Each row comes from the steps of one path. Every step used is in the known rows, and no mark comes twice. Write the path behind each row, first mark first.
Known rows
rotab nove rezu rogas: [-0.41  2.37  1.31  2.74 -0.04  3.07  1.32  0.45  2.46  3.46 -0.67  1.24
  1.01  0.42  0.60  1.65  0.23 -0.40 -1.22  0.13  0.32]
rogeli kitu rezu zeza: [-0.34  0.12  0.71 -0.04  0.54  0.45 -1.40 -0.74  0.58 -1.49 -0.86  2.27
  1.10  1.71  1.38  0.21  1.70 -1.07  1.12 -0.04  0.36]
rezu rogas: [-1.50  1.36 -0.50  3.23  0.21  1.57  1.51  1.28  2.15  2.87  1.42  1.23
  1.75 -1.47  1.04  1.00  0.47 -0.27  0.11  0.21  0.16]
tuzur zeza nove: [ 0.28  0.57  1.67  2.27 -2.12  0.88  1.99  1.16  0.76  1.26  0.30  1.30
 -0.13 -1.23  1.19  2.89  0.73  0.20  1.42 -0.59 -1.47]
zeza nove rezu rotab kitu: [ 1.15 -1.17  0.64  0.55 -0.98  0.69  2.16  0.16  1.38 -0.95 -1.62 -1.22
  1.27  2.17  0.60  2.40  0.29 -2.11  1.35 -2.01  0.36]
rotab kitu zeza nove rezu rogas: [ 1.95  0.50  0.74  0.57 -2.41 -0.52  1.00  2.59  2.04  1.30  0.28  1.13
 -0.86  0.21  2.48  2.32  1.61 -2.01  1.78 -0.84 -1.07]
zeza rotab kitu: [ 0.56 -2.62 -2.93  3.15  1.95  1.97 -0.24  0.61 -0.49 -0.56  0.35 -0.97
  0.62 -1.41  0.47  0.53  0.04 -2.03  1.48 -1.46  0.38]
rezu zeza: [-0.86 -0.79 -0.25  0.81  0.30  0.76  0.24  0.45  1.82  0.46 -0.85  0.47
  0.76  0.67  0.76 -0.47  0.38 -1.26  0.05  0.45  0.76]
rogeli kitu zeza rotab tuzur rogas: [-0.16 -2.69 -3.98  2.51  1.19  0.61  0.27 -0.53 -1.87 -3.12  2.36  2.49
 -2.21 -1.06  0.30 -0.89 -0.85 -2.25  0.44 -0.51 -1.94]
zeza nove: [-0.01  0.09  1.06  2.35 -1.11  0.61  2.00  1.07  0.74 -0.33 -0.67  0.08
  1.27 -0.85  0.89  1.50  0.52  0.33  1.39 -0.70 -0.79]
zeza nove rezu rogas: [ 1.53  1.26  1.80  1.17 -2.12  1.12  2.23  2.58  2.83  2.31 -0.29  0.21
  1.42 -0.30  1.20  1.76  1.62 -0.27  0.08 -0.04 -0.51]
nove rezu: [ 0.52  0.32 -0.33  2.48  0.50  1.46  0.80  0.63  1.62  1.69 -0.94 -0.24
  0.63  0.62 -0.19  0.69  1.14 -0.98 -0.63  0.03 -0.34]
rezu zeza rotab: [-0.19 -3.22 -1.00  0.26  0.79  1.99 -0.56  0.92  0.82 -1.20 -0.75 -1.29
  0.81  0.06  0.68 -1.12  0.00 -1.56  0.74  0.57  0.63]
rotab kitu tuzur zeza nove rezu: [ 3.69 -1.50  0.81  1.00 -1.36  0.44  1.43  2.74  0.53  2.63  1.13  1.08
 -1.16  0.99  1.63  2.47  1.70 -2.01  1.28 -2.14  0.28]
rezu rotab: [-3.10 -0.32 -0.24  2.55  0.75  1.61  1.92 -0.86  0.97 -0.41 -0.19 -0.50
  1.91  1.23  0.11  1.29 -1.40 -1.12  0.46 -0.52  0.26]
rogeli kitu rezu nove: [-0.81  1.26  0.56  2.12 -1.16 -0.23 -0.02 -2.42  0.22 -0.41 -1.60  2.92
  1.52  2.20  0.86  2.33  2.95 -0.64  2.27 -0.25 -0.16]
rogeli kitu: [-0.59  0.41 -1.64  2.88  1.60  0.29  0.76  0.37  0.94  1.53  0.24  1.74
  0.24 -1.06  0.02  0.40  0.84 -0.17  0.79 -0.16  0.10]
nove rezu zeza rotab rogeli: [ 1.38 -2.87 -1.22 -1.34  0.02  3.54 -0.76  1.39  2.10 -0.17 -2.33 -3.02
  0.14  1.54 -0.45 -1.90  1.29 -1.96 -2.03  1.08  0.16]
rotab nove: [-1.93  1.31  0.60  3.94  0.83  2.49  1.10 -1.11  0.28  0.96 -0.88  1.12
  0.86 -0.15  0.17  1.62 -0.99  0.04 -0.11 -0.57  0.08]
kitu tuzur zeza nove rezu rotab rogeli: [ 0.55 -1.51  2.14 -0.91 -2.62  2.69  2.75  1.78  1.50  1.50  0.01 -1.32
 -0.16  3.32  0.54  1.64  0.19 -1.29 -0.74 -0.88 -0.28]
kitu zeza nove: [-0.84 -0.06  1.27  1.56 -2.05 -0.50  1.22  1.04  0.19 -1.22 -0.11  0.84
 -0.63 -0.04  1.90  1.56  0.17 -0.56  2.31 -0.19 -1.87]
kitu zeza: [-2.22  0.18 -0.47  2.74 -0.20  0.13  0.22  0.28  0.35  0.04  0.53  1.21
 -0.76  0.23  1.25  0.75 -0.17 -1.20  1.26  0.14 -1.53]
tuzur rogas: [-1.76  0.83 -1.83  5.65  1.52  1.24  2.06 -0.50  0.30 -0.20  0.58  1.25
  0.36 -0.07 -0.39  1.00 -0.50  0.28 -1.52 -0.48 -1.51]
rotab rogeli kitu: [-0.64  0.73 -2.34  2.14  1.23  1.63  0.73  0.30  1.38  1.72 -0.30  0.56
  0.00 -0.85 -0.62 -0.40  1.26  0.21 -0.82  0.16 -0.27]
rotab rogeli kitu zeza nove rezu rogas: [ 1.40  1.46  0.55 -0.95 -2.76  0.39  1.27  2.77  2.94  2.05 -0.30  1.04
 -1.52  0.28  1.29  0.65  2.43 -0.49  0.04  0.72 -1.75]

Which path is each row?
[-0.84 -2.23  0.52  0.74  0.86  3.17 -0.45 -0.41  0.36 -1.22 -1.76 -0.67
  0.59  0.58  0.55 -0.23 -1.15 -1.08  0.28  0.26  0.84]  rezu zeza rotab nove
[-0.73 -2.21 -2.05  1.69  1.04  0.33 -0.82  0.94 -0.42 -1.09  0.88  0.82
 -1.65 -0.89  0.87 -0.24  0.17 -1.60  2.39  0.34 -1.32]  rogeli kitu zeza rotab
[ 0.12 -1.12 -0.47 -0.45  0.18  2.22  1.38  1.14  1.67  3.14  0.97  0.33
 -1.30  3.01 -0.39  0.56  0.62 -1.84 -1.33 -0.33  0.51]  nove rezu rotab rogeli kitu tuzur zeza
[ 0.03 -0.31 -1.06  2.06 -0.67  1.72  0.91 -0.31  0.01  1.56  2.01  2.69
 -0.23 -1.82  0.46  1.36  0.19 -1.73  0.17 -0.64 -0.36]  rotab tuzur zeza
[-0.39  0.63 -0.51  3.53  0.81  1.66 -0.85 -1.12 -0.87 -1.25 -0.02  1.43
  1.80  0.57  1.28  2.20  1.13 -1.54  1.53 -2.17 -0.17]  rotab kitu rezu
[-0.22  1.34  0.97  3.00  0.51  2.75  0.87 -0.60  1.20  1.48 -2.03  0.47
  0.40  1.23 -0.37  1.42  0.07 -0.51 -1.05 -0.38  0.03]  rotab nove rezu
[-0.25 -0.62 -0.88  0.84 -1.19  2.34 -0.77 -1.92 -0.18 -1.61 -2.26  0.07
  1.28  1.76  0.23  0.80  2.80 -0.81  1.14  0.10 -0.49]  zeza rotab rogeli kitu rezu nove
[-2.11 -1.41 -1.08  1.11  0.17  1.88  1.91 -1.70  0.15 -1.40  0.84  0.44
  2.08  0.64  0.08  0.54 -1.68 -2.42  0.41 -1.01  0.89]  rezu rotab tuzur
[-1.11 -1.32  2.02  0.61  0.13  3.98 -1.75 -1.59 -0.89 -3.58 -2.18  0.11
  1.73  1.94  1.30  0.72 -0.53 -1.19  0.81 -0.52  0.22]  kitu rezu zeza rotab nove
[-0.50 -1.18  1.35 -0.13 -2.82  1.44  2.79 -0.65  0.13 -1.16  0.97  1.34
  0.87  0.00  0.91  2.68 -1.15 -1.81  1.55 -1.34 -0.18]  rezu rotab tuzur zeza nove
[-0.67 -0.06 -1.26  0.29  0.71  2.03  1.43 -0.36  2.35  0.94 -1.54 -1.08
  0.40  2.44 -1.14  0.00  0.64 -1.18 -1.54  0.09  0.20]  nove rezu rotab rogeli kitu
[ 0.51 -1.02  1.54 -0.34 -1.70  0.16  1.27  1.31  1.73 -0.90 -1.61  0.03
  0.97  0.59  1.39  0.37  0.69 -0.41  1.14  0.06  0.12]  rezu zeza nove
[-3.76  0.57  1.21  2.97  0.61  2.87  2.06 -2.20  0.55 -0.54 -1.20  0.10
  1.65  1.82  0.03  2.10 -2.47 -0.57  0.11 -0.88  0.68]  rezu rotab nove
[-0.14 -2.77 -4.08  3.27  2.77  2.87  1.13  1.44 -0.96 -0.14  1.97 -0.13
 -0.86  0.37 -0.70 -1.99 -0.34 -0.29 -1.91 -0.64 -0.64]  zeza rotab rogeli kitu tuzur rogas
[ 0.10 -0.25 -0.16  0.79 -2.19  2.60 -0.81 -1.82 -0.22 -0.06 -1.32  1.40
 -0.07  1.30  0.48  2.36  3.16 -0.98  1.24  0.26 -1.20]  tuzur zeza rotab rogeli kitu rezu nove
[ 2.15 -0.53  0.35  0.90 -1.74 -0.84  0.57  1.42  0.87 -0.52 -0.90  0.53
 -1.44  1.06  1.64  2.00  1.43 -2.30  2.01 -1.39 -1.38]  rotab kitu zeza nove rezu
[ 0.19 -1.12 -2.36  1.54  0.53  3.01 -0.07  0.94  0.53  1.60  0.74  0.13
 -1.34 -1.97 -0.38  0.30  1.23 -0.48 -0.21  0.31 -1.10]  tuzur zeza rotab rogeli kitu
[-3.53  0.81  0.87  1.63 -0.48  3.74  0.54 -2.08  0.14 -2.42 -1.09 -1.03
  2.79  2.90  0.27  1.57 -0.45 -0.87 -0.66 -0.81 -0.59]  kitu rezu rotab rogeli
[ 0.13 -1.91  1.44 -1.83 -3.13  0.25  1.90 -0.25  0.42 -2.92 -0.45  0.12
 -0.13  2.39  1.18  1.25 -0.83 -3.30  1.50 -0.88 -0.92]  kitu zeza nove rezu rotab tuzur
[ 0.78 -0.41  0.85  2.44 -0.11  4.08  0.07  0.08  0.40  1.46 -0.93  0.07
 -0.92  0.13 -0.05  2.17 -0.10 -1.15 -0.40 -0.18 -0.81]  tuzur zeza rotab nove rezu
[-1.34 -2.52 -1.56  2.20  1.73  1.09  1.47  0.35 -0.15  0.32  1.62 -0.16
  1.34  2.36  1.01  0.88 -1.49 -2.84  1.34 -2.31  2.05]  rezu rotab kitu tuzur
[ 0.76  1.02  2.06  0.33 -3.02 -0.08  1.45  2.78  2.36  1.36  0.12  0.93
 -0.39  0.42  2.33  1.75  1.39 -1.09  1.23  0.47 -1.67]  kitu zeza nove rezu rogas
